Each row comes from the steps of one walk. Every step used is in the known rows, and no mark comes twice. Write the walk behind each row, first mark first.
Known rows
rusap/vona/tuka/nubi/sagog/muke: [ 23  -7  12   4 -11  12   9  14  12   3  12   9  -3 -13  10  -6  -6 -11
  -3  16   2  13   6 -20  -5  -8  10  -8  -4  -5   5  -9 -10 -11  11   5
  -4  -2 -15]
nupo/muke: [ 22 -15  25  10   4  -1   4   4  25   8   7  19  -2  -7 -12  10  -6  12
   2   5   4   4  -5   9  -9  -2   4   4 -13  -3 -16  11  -9  -7   2   6
 -23  -6  -8]
nuteg/vona/tofa/gido: [-10  38  12  -8 -16  14   5  13  -1   9  -5 -21  -4 -11   7   4  10  -5
 -14 -20 -16  -2  10 -16  -6   7  -6   2   5   6   5  13  -2  -3  -2   5
  30   3   0]
vogat/sisabon/kinod/rirobo/vona/tofa/gido: [-12  30  -1   0  -5  16   3  -7  -7 -17 -10 -23  -9  -2   2   8   6  -1
 -15 -15 -12  -4  10  -3   4  16 -12  -3   3   2   3   9   4  11  -2  -7
  19   4   7]
tofa/vona/nuteg: [-15  22   8   3 -16   1  -6  -4   6   0 -13 -13   2 -11  14  -6  15  -3
   1 -12  10 -25  -9   7  -1  10  11   2   5   0  16   7  -3 -12   5   3
  10  12   4]
vogat/tuka/nubi/sagog/muke: [ 21  -8  17   1  -7   8   2  23   2   2   6  12  -5 -23  10  -8   3   1
   8  25   0  11  -1 -12  -5 -19   2  -3 -15  -4   4 -21  -4 -17   4   7
  -7  -5  -5]
vogat/tuka/nubi: [  3   2  17  -7  12  -5  14   5   1  -2 -14   7 -14   0   5 -13   1   8
  21   6  -3   2   3  -5  -7 -12   4  -9   2   6 -15  -2  -2 -21  -4  -2
 -14  -2  17]
kinod/rirobo/vona/nupo/muke/sagog: [ -2 -15 -11  14  26 -11  10  16  15  -3  19  23   5  11   9   9  -8  13
  -5  15  17  -7  12   1  -1   3  -2   5   3   3 -11  15  20   6   4   1
  -3 -14   0]
nubi/sagog/muke/nupo/vona/nuteg: [ -6  -4  -3  -2 -25  -4 -14   7  -1   4   7 -16  10 -18   0  -1  13  -3
   6   6  35 -18 -14  -2  20 -13  17   6  10 -19  12  -8 -14 -14   1  13
  19   0   9]
vogat/sisabon: [  4  19  11   1 -17 -11  -6   4   5  -3   2   0  -6  12  -5   2  12   3
  11  -3  -8 -11 -10  10 -22  -7   6   1 -14 -11  -9 -16  -6  -2   4 -10
 -15  -4  -4]
tofa/gido/rusap: [ -8   1   4 -14  -8  14 -18  11 -10   9 -12 -13   0   0  -5   9  -1  13
 -15  -6 -20   7  23   0 -10   0  -9   6 -10  15  18   2  13 -13  -1   3
  -9   2   9]
sisabon/kinod/rirobo/vona/nupo: [-11  10 -14   0  21  -9  -2 -14 -15 -14   4  15  -2  14  -9  -1  -5  -3
 -15  -6  14 -11   3   4   2  23 -10 -15  -6  15  -6   9  12   6  -1 -19
  -2  -8  -3]
nupo/muke/sagog: [ 12 -18   5  10  16   3   9  27  23   8  16  14   6   4   7  15  -3  20
   7  18  10   5   9   6  -7 -13  10   9  -2  -9  -4  12  11   7  11  11
 -10 -10   1]
vogat/sisabon/kinod/rirobo/vona: [ -7   4 -11   2  14   3   4 -19   1 -23   2  -1  -3  10 -11   0  -9   5
 -13  -4  -4   2  -5  13  -8  16  -1  -3  -1  -2   2   8   3   5   5  -7
  -1  -4   4]
vogat/tuka/nubi/sagog: [ -9   7   6  -2   8  14  -3  26   0  14 -18  13  -8   2   9  -8  -1  16
  17  12  -2   7  -5 -12 -20 -13   7  -6  -3  -6   0 -16   7 -13   0   0
  -4  -8  19]
rirobo/kinod: [  3  -2   6 -13   6  11  -3 -12  -3   9  12  13 -10  10  -8   6  -5   6
 -27 -17  -4  12   4   1 -15   4   1  -3  -6   6   9   7   7  18   0  -3
 -15  -3   5]
rirobo/kinod/sisabon/vogat/tuka/nubi/sagog: [-11  -8  -5   0  10  14   2   4  -7   5  -7  11  -1  12  12 -12 -10   8
   3  19  -7  25  -3 -11 -21 -16   3 -11   3   2   9 -24  16  -7  -9  -9
   8   8  18]
nubi/sagog: [ -8  10   3  -2  -1  22 -16  27   2  23  -5   9   3   6   3   6  -2  12
   2   5   3   1 -10  -8 -20  -5  11  -3 -13 -12  10 -13   5   0  11   3
  -6 -11   8]
kisud/nupo/muke/sagog: [ 13 -21   2  14  20   3   6  35  20   6  10  14  11   8   3  15   1   7
   8  18  16  -8   7   6  -7 -19   8   5   3  -5  -5  17  -1  16   7  20
 -19 -13  -1]
vona/nupo: [ -1  16   5  -3   2 -13  -8   5 -12   7   4  16  -3  13  -3   0   7  -3
   1  -5  13 -19   1  -2  -4   7  -4 -13 -17  11 -12  -3   4  -1   0 -17
 -14  -7  -5]
sisabon/kinod/rirobo/vona: [ -7  -1 -11  -2  23  11   5 -19   0 -17   2   1   1   5  -9   2 -16   4
 -18  -4   1   6  -1   8  -2  18   1  -7   2   3   4  17   4   4   7  -3
  -2  -5   7]
gido/tofa: [ 11   3   5 -17  -8  -3  -7   6   9  -6  11  10  10  -6  -9   9  -8   0
   8  -2 -10   1   1 -13   0  11  10   5   1  -5 -11 -11  -6   0  -2   9
 -26  -6  16]
kinod/sisabon/vogat/tuka/nubi/sagog/muke/nupo/vona: [ 10 -19 -13  -2  -4 -13  -1  -3 -10  -2  11 -14  13  -8   4 -12   5 -13
  18  32  13  16 -13  -1  12 -33   0  -2  11 -14   1 -19 -18 -20 -12   2
  13   6   4]
rirobo/kinod/sisabon/vogat: [  2 -19  -6  -1   7   5   5 -33  -2  -6  20  -1  16  16   4  -5 -14 -10
 -16  13  -8  26  -2   5 -11  -9   7 -13  -5  11   9 -11   7  -1  -6 -17
   2  22   1]
nuteg/vona/tuka/nubi/sagog/muke/nupo: [  3   7 -12  -4 -17 -15  -5  13  -6  10   3   0   4  -8   4 -12  -1 -20
   0  11   0  12   2 -18   7 -25   8   7   5 -13   5 -14  -5  -9   0  10
   9 -12 -19]
muke/nupo/vona/vira: [ -3  19  -7   5  -4  -9   4 -14 -10  13 -11 -13   3  16 -14   3   1 -12
  23  -3  14 -16 -15   1   7  -3  12   0   2  -2  -7   2 -13   3  -7  -3
  10  -5   0]
sisabon/vogat/tuka/nubi: [  5  -4  13   0  17  -2  13 -13  13  -7  -8   7  -3  -1   8 -11  -5   4
  19  16  -5  20   3   2  -4 -18   8 -10  -2   7 -15  -9  -2 -27  -4  -7
  -4   9  19]
vona/tuka/nubi/sagog/muke/nupo: [  6  -1  -9  -3 -13 -10 -10   9  -9  10   0   2   1  -6   5  -7   0 -16
   5  16   7   6   4 -16  16 -26   9   1   0 -14   1 -18  -4  -4   1   7
  -8 -13 -12]
nupo/vona: [ 11  -2   8  -2  -1   6  -7   2   9  10  14  -9   4   0  -8   6   9   6
  17  -5  19   1 -15   8 -10  -2   1  -7   1  -9  -1  12 -19  -9   7   3
  -3  -2   9]
sagog/muke/nupo/kisud: [  8 -21  -9 -10   4 -27  -6   5  -3  -7  -7  -3  10 -20   7  18   9  -1
   1   2  -2   0  -1  13  26  -6  10  12  -6   0  -3   2  -4   3   4  22
  -5  -8 -21]
rusap/vona/rirobo/kinod/sisabon/vogat/tuka: [-14 -11   3   3  23  -1  35 -30 -18 -10  -7   0   7   4   0 -24 -26 -10
 -21  15 -33   8   1   1   0  -4   0 -10  -5  10  -7 -13  -1   5 -26 -21
   0  15   3]
totu/vona/tuka/nubi/sagog/muke/nupo/kisud: [  8 -13 -19   1   6 -18 -13   7  -5 -18 -11 -10   4 -22  11  10   2  -5
  17  -4  -4  11   1   0  26   0  15   9   8  -1   2   7  -3   9   4  23
   5  -7 -14]
sisabon/kinod/rirobo: [  6  -8   1  -6  14  10   4   1 -14 -11  -2   9   6   2  -8   3  -4   9
  -7  -1  14   9 -14  15   7   1   1  -9 -13  -1  -4  -4   7  -4  15  -1
 -16   0   5]
nubi/sagog/muke/nupo: [  6   0  -6 -12 -11  -8 -14  16 -10  13   4   3   6 -10   0   1   2 -11
  -9  19   6  -3  -3  -9  14 -27  12   9 -10 -16   5 -21  -8  -2  -2  13
 -12 -16 -11]
gido/rusap/vona/tuka/nubi: [  5  -4   1  -2   0  -1  15  -6  12  -1  -8  -1  -9  12   1 -12 -13  -7
   7  -7 -10   8  17 -11  -6   2   9 -12  13  10  -3  11  -1 -14   8  -4
 -12   5  -1]
tuka/nubi/sagog/muke/nupo: [  9  -4  -5 -13 -10  -9 -13  15  -3   9   3   6  -1  -7   6   0   4 -10
   0  20  11   2  -1 -12  13 -29  13   9  -1 -13   2 -21  -7 -11   1  13
  -9 -11  -5]

Which walk is each row?
[  5  24   0  -8  -9  -2 -12   1  11  -2  -6   1   6 -10   9   3   8 -10
   6  -7 -19   0  -4   0 -12  18  -3   9   6  -3   5   1  -6   0   0   7
 -15   4   4]
gido/tofa/vona
[  4  -4  -3  12  13 -13   9  30  15   5  19  21   8   9   5   8   1  12
   1  12  10   2  11   3 -12  -7   0   9   2  -1  -7  13  17   6   4   3
  10 -11  -9]
nuteg/vona/nupo/muke/sagog
[ -6   0   9   1 -16   2  -4  -1   7   0   8 -17   6  -8  -2   0  10   6
  13 -10  33 -21 -14   4   7   2  15  -5   9  -8   6   8 -12 -17   7   5
  15   6  18]
nupo/vona/nuteg
[ 13   4  17  11  -1 -21   4   9  15   6  11  28   0  -2 -14   2  -2   3
  -6  -3   4   0  -2   6 -16   7  -8   4  -9   8 -19  12  -1  -8  -7  -4
   1  -6 -22]
nuteg/vona/nupo/muke
[ 13 -26   7  11  -2   8  12  -3  -7  -6  10  13   0 -12  15 -17  -8  -4
  -1  29 -12  25   0 -10  -1 -15  -5  -2 -10   3   8 -32   9  -5  -5  -6
   7  13  -8]
vona/rirobo/kinod/sisabon/vogat/tuka/nubi/sagog/muke
[ 17  12   4  -2  -5   2  -8  -2 -10 -17  -5  -2  -4  11 -20   9  11  10
   8   2  -2  14  -9  28 -12  -5   2  -8 -18 -12   2  -9   1  19  10 -12
  -7   4  -3]
vogat/sisabon/kinod
[-10 -11 -16 -13  12 -24  -9   4  -4  -1 -19  -3   8  -5   5  21   6   7
   5  -7  -2  -4  -3  15  18  -1  13  10   1   0  -6   7   2   7   2  17
  -4 -10  -7]
muke/nupo/kisud
[ 20  -8  -1   6 -10 -13   3  -9   5   0   8  -7  -7   0   3 -11   5 -13
  32   2  19  14   3 -10   9 -13   0 -11  15  -6  -9   7 -13 -16   8  -1
  -1  -1  -4]
sagog/muke/nupo/vona/tuka/nubi
[ -8 -19  -5  -1  -1  -1  11 -14 -27   2  11  -5  -3  21  -1 -13  -7  -1
  -4  -7  -5  -2  -9  -1  -9   7 -13  -6  10   5   6  -3   7  16  -9 -15
   2  11  -2]
nupo/vona/rirobo/kinod/sisabon
[-14  12  10   7  -2   1  12   2   6  11  -4   6  -2   3  -2 -10  -6   5
   4 -14 -19  -5  -9  -1 -12   9  -1  14  -1  -2  -8   0   3  -1   4  -1
  17  -2 -10]
nuteg/vona/rirobo
[ -7  -7   6  -1   9  12   3 -19  -5   9   3  17 -15  12  -6   0  -9  11
 -17 -19 -11   4   2   1  -5  12  -6   6  -6   5   2   1  14  26   0  -6
  -9   0   3]
vona/rirobo/kinod
[-12  23   0  -5   5  24   5  -7  -7 -11 -10 -21  -7  -7   2  10   0   0
 -20 -16  -7   0  13  -8  10  18 -10  -6   5   7   6  20   4   9  -1  -1
  18   4  10]
sisabon/kinod/rirobo/vona/tofa/gido
[ -4  -3   7   5 -12   2  -6   7   5  -1   2 -18  11  -4  -6  -1  14  -7
  13  -9  40 -35 -16   6   6  -2  13  -8  14  -5   5  13 -25  -8   2  14
   6   4  14]
kisud/nupo/vona/nuteg
[ 13  -7   4   4   3   6  -9  13   6  11   7 -10   9   5 -12   5  14 -10
  18  -4  27 -15 -17  10 -11  -9  -2 -10   6  -5  -3  18 -34   2   3  13
 -14  -6   5]
kisud/nupo/vona
[  2   0  -9 -12  -2 -10 -12   0  -2  13   7 -13   5   4 -10   4   9  -3
  12  -1  21  -4 -13   7   7 -15   5   2  10 -16  -5   6 -21  -5  -1   7
  -3 -10  10]
muke/nupo/vona
[-10  -4  -3   4   2  -5  -3  -8  -3  13  -5  -5  -3   7  -5  -3   2   4
  22  -6   8 -15 -15   5  15  -3  -3  11   6 -15 -14  -2 -11   6   0   1
   1  -6   5]
muke/nupo/vona/rirobo
[-11  20   3  -4 -22  -5  -8  -3  10 -10  -8  -9   8 -17  10  -2  10  -6
   5 -11   2 -22  -5  -1   5  19  12   8  14  -3  10  -1  -4  -9  -1   8
   5  10  13]
gido/tofa/vona/nuteg
[ 27 -11   9  11 -17  10  -4  15   9   7  18   2   0 -16   8  -5   5  -4
  20  16  15  20  -3 -13  -4 -12  -1 -10  -5 -11   7  -9  -8 -14  15   6
   2  -2 -12]
nupo/vona/tuka/nubi/sagog/muke
[  8 -11   0  12  17  -9   5  27  12   5  17  23   4  11   6  13   1  16
   6  16  18  -4  11   4  -3  -8   2   3  -5  -1 -10   9  17  10   6   0
  -7 -12  -3]
vona/nupo/muke/sagog
[  1 -14  -3   7  -5  -1  -7   3   4  11   0   1  -6  -2   4  -4   6   3
  28   7  13  -4 -13  -4  14 -11  -4  14   9 -16 -10 -14  -7  -3   4   7
   8  -3   3]
tuka/nubi/sagog/muke/nupo/vona/rirobo
[-21   4   7 -15 -14  10   5   1   3  -5 -11 -17   1  -5  -1   2  -7   0
 -34 -11  -1 -24  17  -6   6  10  20   5  12  10  16  10  -4 -17  -5   7
  10  10  17]
tofa/gido/rusap/vona/nuteg
[ -1  -6  10  12   2   7   2  -6   5  11   2  -2  -2   3  -3  -2   2  12
  26  -8   6 -10 -16   6   1   8  -6   4  -1  -9 -12   2  -8   3   8  -3
   2   0   5]
nupo/vona/rirobo
[ -7   4  -2  -3   1   9  -3 -22  -1   2  -3  15 -11   3   1   0  -4   2
 -14 -23 -25   7   2   1  -8  25 -15  13   7   4   6   0  12  31  -6  -2
  -8   6   5]
gido/tofa/vona/rirobo/kinod
[  6   0  -9  -8 -10  -8   1   7  -4   7   0   2  -2  -4   3  -7  -7 -22
 -10  14   3   3   7 -20  16 -22  16   2   7 -13  -1 -12 -14  -4  -2   8
  -8 -12 -12]
rusap/vona/tuka/nubi/sagog/muke/nupo
[-11  14  -1 -16   2  -5  -2   6 -14   3  -5   5  -5  14  -5   5  -4  -7
 -33  -9  -5 -18  24  -8  -6  15  -6  -4  -5  24  -1   6   2  -5 -11 -12
  -7   1  -1]
tofa/gido/rusap/vona/nupo
[ 11  -4   4  19   8 -20   2 -12   9 -19   6  25  -6   6 -19   6  -5   7
  -6   3   8  -1  -2  19  -5  16 -15  -1 -11   5 -20   8   6   6  -7 -15
  -9  -5 -15]
vogat/sisabon/kinod/rirobo/vona/nupo/muke
[-18  -2   8  -4   4  15  12  -3   0   6 -18  -3  -8   7  -3   0 -15   5
 -20 -10 -28 -13  16  -5   0  15  -1  14   2   9  -3   3   1   3  -4  -1
  -5   4   4]
tofa/gido/rusap/vona/rirobo
[  9  -6  15   1   3  -8   4   6   9   3   0  19  -8   1 -13  11 -10   3
 -27  -1  -2  -5  20   2  -6  12 -10   5  -6  17 -14  16  -2  -7 -14  -5
 -15  -1 -10]
tofa/gido/rusap/vona/nupo/muke
[ -8  13 -12  20   3  -1  10 -23  -9 -16  -3  -9   0  13 -11 -12 -16  -7
  -1 -11 -11   7   2   3  -4  18  -6 -18  -1  -5  -1  11   6  14   5 -20
  -2  -6 -14]
vogat/sisabon/kinod/rirobo/vona/tuka
[-14  -6  -9 -12  12 -15  -3   8  -8  -9 -19   1   1   1   6  23   3   6
 -19 -17 -11  -8  19   9   4  26  -5   3  -1  27  -2  18  10   3  -5   3
   6   2  -9]
tofa/gido/rusap/vona/nupo/kisud
[  5 -12   1   7  -5  -8   0  -7  -3   8   5  -5  -1  -7  -4  -5   4  -2
  19   2   8 -12 -12   4  21  -6  -6  13   0 -14 -12  -7 -14   2   1   4
   0  -4  -5]
sagog/muke/nupo/vona/rirobo
[-20  -1  -8  10  10  14   2  -4  -7   5 -21   9  -5   9  22 -19  -4   5
   9  15 -19  21  -7  -4 -21  -6  -8  -1   7   2  11 -24  19   0 -10 -12
  15  14  10]
tofa/vona/rirobo/kinod/sisabon/vogat/tuka/nubi/sagog
[-10   9 -15  15   0  13  -6   5   2  -5 -12   5  -8  18   4  -5  -6   7
  17   3   1  20  -4  -6 -19   3   1 -12   7 -12   5 -10  17   1  12 -11
   9  -3   6]
vogat/sisabon/kinod/rirobo/vona/tuka/nubi/sagog
[ -1 -15   1   5   9  14  -1 -14  -4   9   5   8  -9  13 -13   2  -1   0
  -7 -21   6  -2  -7   7  -6   8 -14   2   6   3   2  10  -5  31  -3   2
  -8   0   5]
kisud/nupo/vona/rirobo/kinod
[-10   9 -11  -6 -10   9  -9  -3 -11 -19 -17 -24   1  -6  -9   3   3   8
 -16 -10 -31   3  16  12   7  10 -18   7  -7  11  22  -2  22   5   0  -2
   7  10   0]
vogat/sisabon/kinod/rirobo/vona/tofa/gido/rusap
[ 15   9   7   1  -8   5   7   2  13   4   8 -18   7 -16  -4  -2  17  -4
  22 -11   4 -18 -18   3  16   0   1  -8  -3  -9   0   7 -10   7  12   5
   5   6  -5]
nupo/vona/tofa
[-13  31   6  -4  -3  20   2  -3   2   2  -6 -23 -10  -7   8   8   2  -3
 -16 -17 -14 -10  18 -18   1  17  -5  -4   6   7   6  22  -1   7  -5   0
  17   0   9]
rirobo/vona/tofa/gido
[  7 -32 -13   5   0  -6   5 -40  -7  -9  25  -7  17   6   3  -9 -10 -18
  -9  20  -2  25  -6   6  12 -15  -2  -1   1   3   5 -19  -3   2 -11 -12
  12  23  -8]
sagog/muke/nupo/vona/rirobo/kinod/sisabon/vogat
[  2  -4  -9 -13 -23   8 -20  18  -5   5  -9 -24   1 -19   3   3  14   2
   2   4 -10   8  15  -7  17 -15 -12  13   3   4  24 -10  10 -12  -1  15
  12   8   2]
tuka/nubi/sagog/muke/nupo/vona/tofa/gido/rusap
[-17   4  -6  -9  -5  13  -5   0  -5  -3 -13 -21   3 -10   0   0  -4   5
 -21 -12 -27  -7  18  -4   9  11 -14   8  -3  18  19   5  18  -8   0   5
   1   5   4]
kinod/rirobo/vona/tofa/gido/rusap
[ -1 -16  -8   0  -2  10  -8 -11  -8  13  12   9  -8   0  -6   0  -1   4
 -13  -6   2  11  -6   0   5  -1 -10  12   1 -10   9  -8   4  27  -4   3
   4  -4  -1]
nubi/sagog/muke/nupo/vona/rirobo/kinod
[ -1  24  12  -5 -12  20  -3   8  -1   9  -1 -27  -5 -11   6  11  16   0
   2 -16   5  -6   5 -10   4   6 -10  -5   5   0   1  16 -10  -1   0   3
  17   5  12]
nupo/vona/tofa/gido
[ -6   8  -9   3  12 -24 -11   3  -4  -5 -21   6   3  -4  17  15  21   4
   9 -15  -1 -10  -3  21   0  26 -11  -2  -6  18  -2  15  11   7   5   0
   5   2 -20]
tofa/vona/nupo/kisud
[  0  16  -7   4   1   1  14 -16   7 -24  -2 -12   1  -7  -6  -7   3  -5
  -2 -11 -15 -16 -11   8  16  14  -1  -4  -4  -3   2   2   6  18   8  -5
   6   4 -10]
vogat/sisabon/kinod/rirobo/vona/tofa
[-11  17 -15   4  10 -17  -4 -14 -14 -20   3  12  -5  20 -10  -3   1  -4
 -10  -5   8 -14   0   8  -4  21 -12 -11  -8  10  -9   0  11   8  -3 -23
   0  -6  -5]
vogat/sisabon/kinod/rirobo/vona/nupo
[ 18   5  12  11  -2 -21  -6   1  16  -1   3  28  -1  -8  -5   6   5  -1
   4   0   1  -4   0   7  -6  19 -15   7  -6   6 -18   7  -1   1 -10  -4
 -20  -1 -13]
gido/tofa/vona/nupo/muke
[ -9 -14  -8   7   5   2  13 -34   0  -5  17   0  16  16   5 -13 -18 -10
 -17   6 -21  28  -5   4 -13  -3   1  -2   2  11   8 -13  11   1  -7 -17
  23  25  -7]
nuteg/vona/rirobo/kinod/sisabon/vogat
[ -8 -25  -1  -3  18  -4  28 -26  -2 -16 -12   5  -6   9   5 -23 -19  -1
  -4  12 -31  18  12   1  -1  -8  -2  -3  10  20  -4 -13  11 -12 -16 -12
   1  23  12]
gido/rusap/vona/rirobo/kinod/sisabon/vogat/tuka/nubi
[  7  17   7  -8 -19   7  -3   6  -8   5   4 -30  -3 -21   5   8  17 -12
  -4  -7   7  -6   8 -12  21  -6 -10   2   4  -5   2   8 -15  -1  -5   8
  16   1   2]
sagog/muke/nupo/vona/tofa/gido
